Known rows, with every step that occurs
x/s/c/z/e: [  7 -17   5  30  26 -22 -54  31 -23   7  10 -89  47   5   6  14 -53  45
  -7  47  20   0  15   2]
s/c/n/x: [-22 -30  12 -43   7 -22  31 -39 -27   4  12  -4 -27 -75 -89  -1  42  36
   3 -51  33 -39 -45  24]
c/z: [ 12  -3 -14 -40  19 -10  12 -69  -9  15  16 -16   8 -13  -7  13  -3  27
  41  38   2  -3 -45 -21]
n/t: [  5  -6 -48 -23 -36 -32  24 -30  34  14  10  13  -3  -7 -92 -70 -14 -71
   7  21 -61 -10 -20 -24]
n/t/s/c/z/x: [-14 -25 -22 -48  16  -2  68 -18 -35 -32   9 -40  21 -22  17   8  59 -26
   6  30 -32  19  19  10]
x/s/t/z/c/n: [ 30 -15  50 -14 -43  18 -12 -11 -10  18  33  57  -3   9  51  41  -1  -7
  20  11  35   9  50   5]
x/s/e: [-12  28 -32  80  28 -12 -15  68  23   2 -57  36 -12  48  21 -10 -75  45
   9 -69   2  -8 -20  18]
n/x/s/t/z/e: [ 28  12  28  34 -16  -7 -44   5  18  -1 -24 -24   8 -10  22 -17 -37 -19
 -40  33   1   3   4 -41]
c/s: [-36 -17  29   5  20  13  -4 -36  23  19  41 -19 -20 -12 -14  55   6  21
  73  12  13  24 -31  49]
n/x/s/c: [  3  -3 -17  28  -4  -1  17  52 -11  -8 -37 -11  13  -7 -44 -58 -32  46
 -24 -43  38   6   9  29]
n/x/s/c/z/e: [  2 -23  -6  21  27 -28 -46  20 -29   1   5 -95  39 -15 -14  11 -43  39
  -4  29  22 -13 -16   1]
x/s/t/z: [ 55  41  41   0 -40  30  16 -35  46   4 -38  68  -9   7  50 -58 -15 -22
 -33  23   8  39  14 -61]
s/c/n: [-16 -16  66 -44  13  -5  13   1 -17  35  33  11   2 -24 -42  14  40  68
 -13  -9  41   3  49  39]
t/s/e: [-23  66   5  36  76   4 -28  60  54 -15 -42  -4  -9  63  29  25   4  59
   5 -46 -36  15 -31 -14]
t/z/c/n/x: [ -3 -26  -6 -32 -20  -2   9 -48 -22  -5  15  11 -29 -53 -24  34  43 -17
  27 -40  13 -35 -42  -2]
s/c/z/e: [   6  -13   19   17   35  -24  -47   22  -14   13   16 -102   50   -7
   -8   16  -30   52   -6   54   11    9   19  -13]
z/x/s/c: [ -2  -8  -8  34 -11   6  35  77 -24  -8 -37  -8  22  10   1 -39 -21  30
 -34 -19  24  26  65  51]
t/z: [ 18  45  16 -15 -10  34  -1 -32  40   5 -29  27  -8  21  52  -8  47 -35
 -31  13 -18  26  24 -49]
t/s/c: [ -3  47  37  -7  41  23 -10  63  30 -13 -17 -43  27  34  -9 -13  40  69
 -35   1  -6  49  38   5]
t/s/c/n/e: [-39  33 -15  -6  46   5 -76  -8  -7  -2  55 -15 -11   0 -52  -1  35  38
 -14 -35  21 -79 -80  -8]
z/x/s: [ -6 -10 -61  38 -44  -5  30  37 -40 -11 -41  45 -29  29  34   4 -42 -54
 -12 -19  -5 -17  10  76]
n/c/s/e: [-50 -10 -12  61  70  11 -16  45  30   5  15 -29   5  13 -18  52 -29  68
  74 -52   4  22 -28 -13]
t/z/x/s/c/n: [-17 -26  47 -37  -5  12  22  10 -35  13  17  35  -2  -7  19  16  44  24
 -31 -21  46   3  67  55]
c/n/e: [ -34   21  -35    0   21   -7  -70  -42  -16   14   54   11  -35  -15
  -67    2   12    6    2  -32   14 -102  -98   -9]
c/s/t: [ 31  -1  76   3 -12  -1  40 -55  44  26  28  23 -13 -53 -51 -26 -44  54
  56  42  27  47 -28 -11]
n/c/z/e: [ -4 -23 -33  16  25 -21 -62  18 -29  13  36 -97  41   6 -26  50 -46  20
  14  54  -4 -11 -13 -40]
n/e: [ -17   47  -68   41   16   -6  -68  -18    7    2   17   -8  -25    1
  -63  -29  -19   -3   -1  -25  -11  -85 -108  -36]

Rows
[-18  18 -32  71  23   6  12  63   8 -17 -64  37 -11  42  69   4 -36   3
  -5 -65  -7  -1   9  14]
t/z/x/s/e
[  3 -20 -43  10 -44   3 -12  -3 -32 -12 -17  51 -31   7  21   9 -30 -38
   7 -53  27 -42 -38  41]
t/z/c/n/x/s
[  4  -9   3  11  27 -31 -53  -4 -15  16  15 -82  27  -1  -2  39 -35  19
   7  60  -6 -12 -14 -13]
c/z/e
[ 16 -13  -8 -21  20  -1  11 -15 -20   3   4 -25  36  -2   4 -19 -27  62
  20  16  37  16  -8  -1]
x/s/c/z
[  -2  -13  -63   17  -51    9   31   15  -21  -20  -38   53  -19   32
   54  -22  -17 -100  -26  -13  -21   -9   17   38]
n/t/z/x/s
[ 50  22  -4  39 -38  43 -25  29  23  -9 -12   0  27  42  86  28  -4 -40
  25  26 -17  42  64 -49]
t/z/c
[-14 -25   1 -44 -25  13  73 -21 -18 -19  -2  14   2 -27  33  -8  86 -85
 -32  12 -34  20  72  -2]
s/c/n/t/z/x
[ 49   4  14  27 -56 -15  64  -4   1   5 -29  68 -18 -22 -15 -61 -76   1
  -5  21  15  18   0   7]
z/x/s/t
[-28 -15  17 -56  21 -15  14 -33 -19  -8  13 -10 -27 -55 -72  13  60  37
  -2 -48  19 -33 -53  25]
t/s/c/n/x
[   1   -8   11   -4   40  -25  -58   18   -2   -4   27 -106   54    7
  -11   10  -13   23   -6   59  -13    9    1  -22]
n/t/s/c/z/e
[  7  22  23  33   3   1 -62  23  18   8 -15 -50  15  20  38  21   0 -24
 -46  43 -18   9  38 -31]
t/z/e
[  7 -39 -24 -39 -47 -26   7 -25   5  17  53  22   6  -5 -64 -20  -3 -70
  35  20 -36 -16  13  -6]
z/c/n/t
[ -1  -1 -49  25 -42  18  28  23 -27 -18 -46  54 -25  37  78   1 -14 -73
 -27 -16  -6  -5  22  48]
t/z/x/s
[-32  36   0   1  63 -11 -24  37  51 -14 -11   6  -8  51  -3  12  17  26
  11 -44 -45   0 -34 -14]
c/n/t/s/e
[ -9 -30 -15 -62 -32 -37  20 -52  12  26  46  32 -12 -21 -97 -37  14 -61
  10  14 -39 -28 -10   3]
c/n/t
[ -8  22  -7 -56   6   3 -35   1  31 -21  38   0  -4  56  -4  25  53 -48
  11  19 -61   5 -19   2]
z/c/n/t/s
[-26   3 -31  54  30 -21  -5  38   4  -3 -43  37 -28  13  -4   0 -50  44
  17 -96  18 -37 -55  26]
c/n/x/s/e
[  2 -19  11 -10 -18  33  75 -24  -9 -20   3  11  -6 -30  41  19  47 -51
   5  26 -16  43  42 -28]
n/c/s/t/z/x
[-21 -31  41 -29  -4  -3  25  20 -43  19  22  28  -4 -12 -10  19  27  39
 -20 -25  48  -8  59  76]
z/x/s/c/n
[  7  -7  37 -12 -22  25  77 -39  -1 -17  -9  23 -14 -35  60  10  54 -51
  -2  30 -14  43  41  -7]
c/s/t/z/x
[ 17  25 -14 -38 -31  20  10 -50  52  -1 -13  30   2   9   7 -55  42 -91
 -28  23 -51  19  10 -70]
n/t/z
[ 51  33  26  -6 -40  25  22 -50  39  -6 -39  65 -15 -14  32 -61 -10 -28
 -26   6   9  23 -13 -63]
n/x/s/t/z
[-22   4  71 -59  32   7  -8   9  -4  16  37   4   1   6 -19  37  66  66
 -20  -8  25   9  39  42]
t/s/c/n
[ -9 -28 -27 -27   2 -11  70 -42 -49 -12   1 -17  -6 -31  27  35  37 -30
  22  29 -21   1   4  20]
c/z/x
[ 71  11   2  42 -61  33  -7  14  21 -18 -20  25  18  11  69 -11 -41 -35
  28  15   4  37  31 -58]
n/x/s/t/z/c
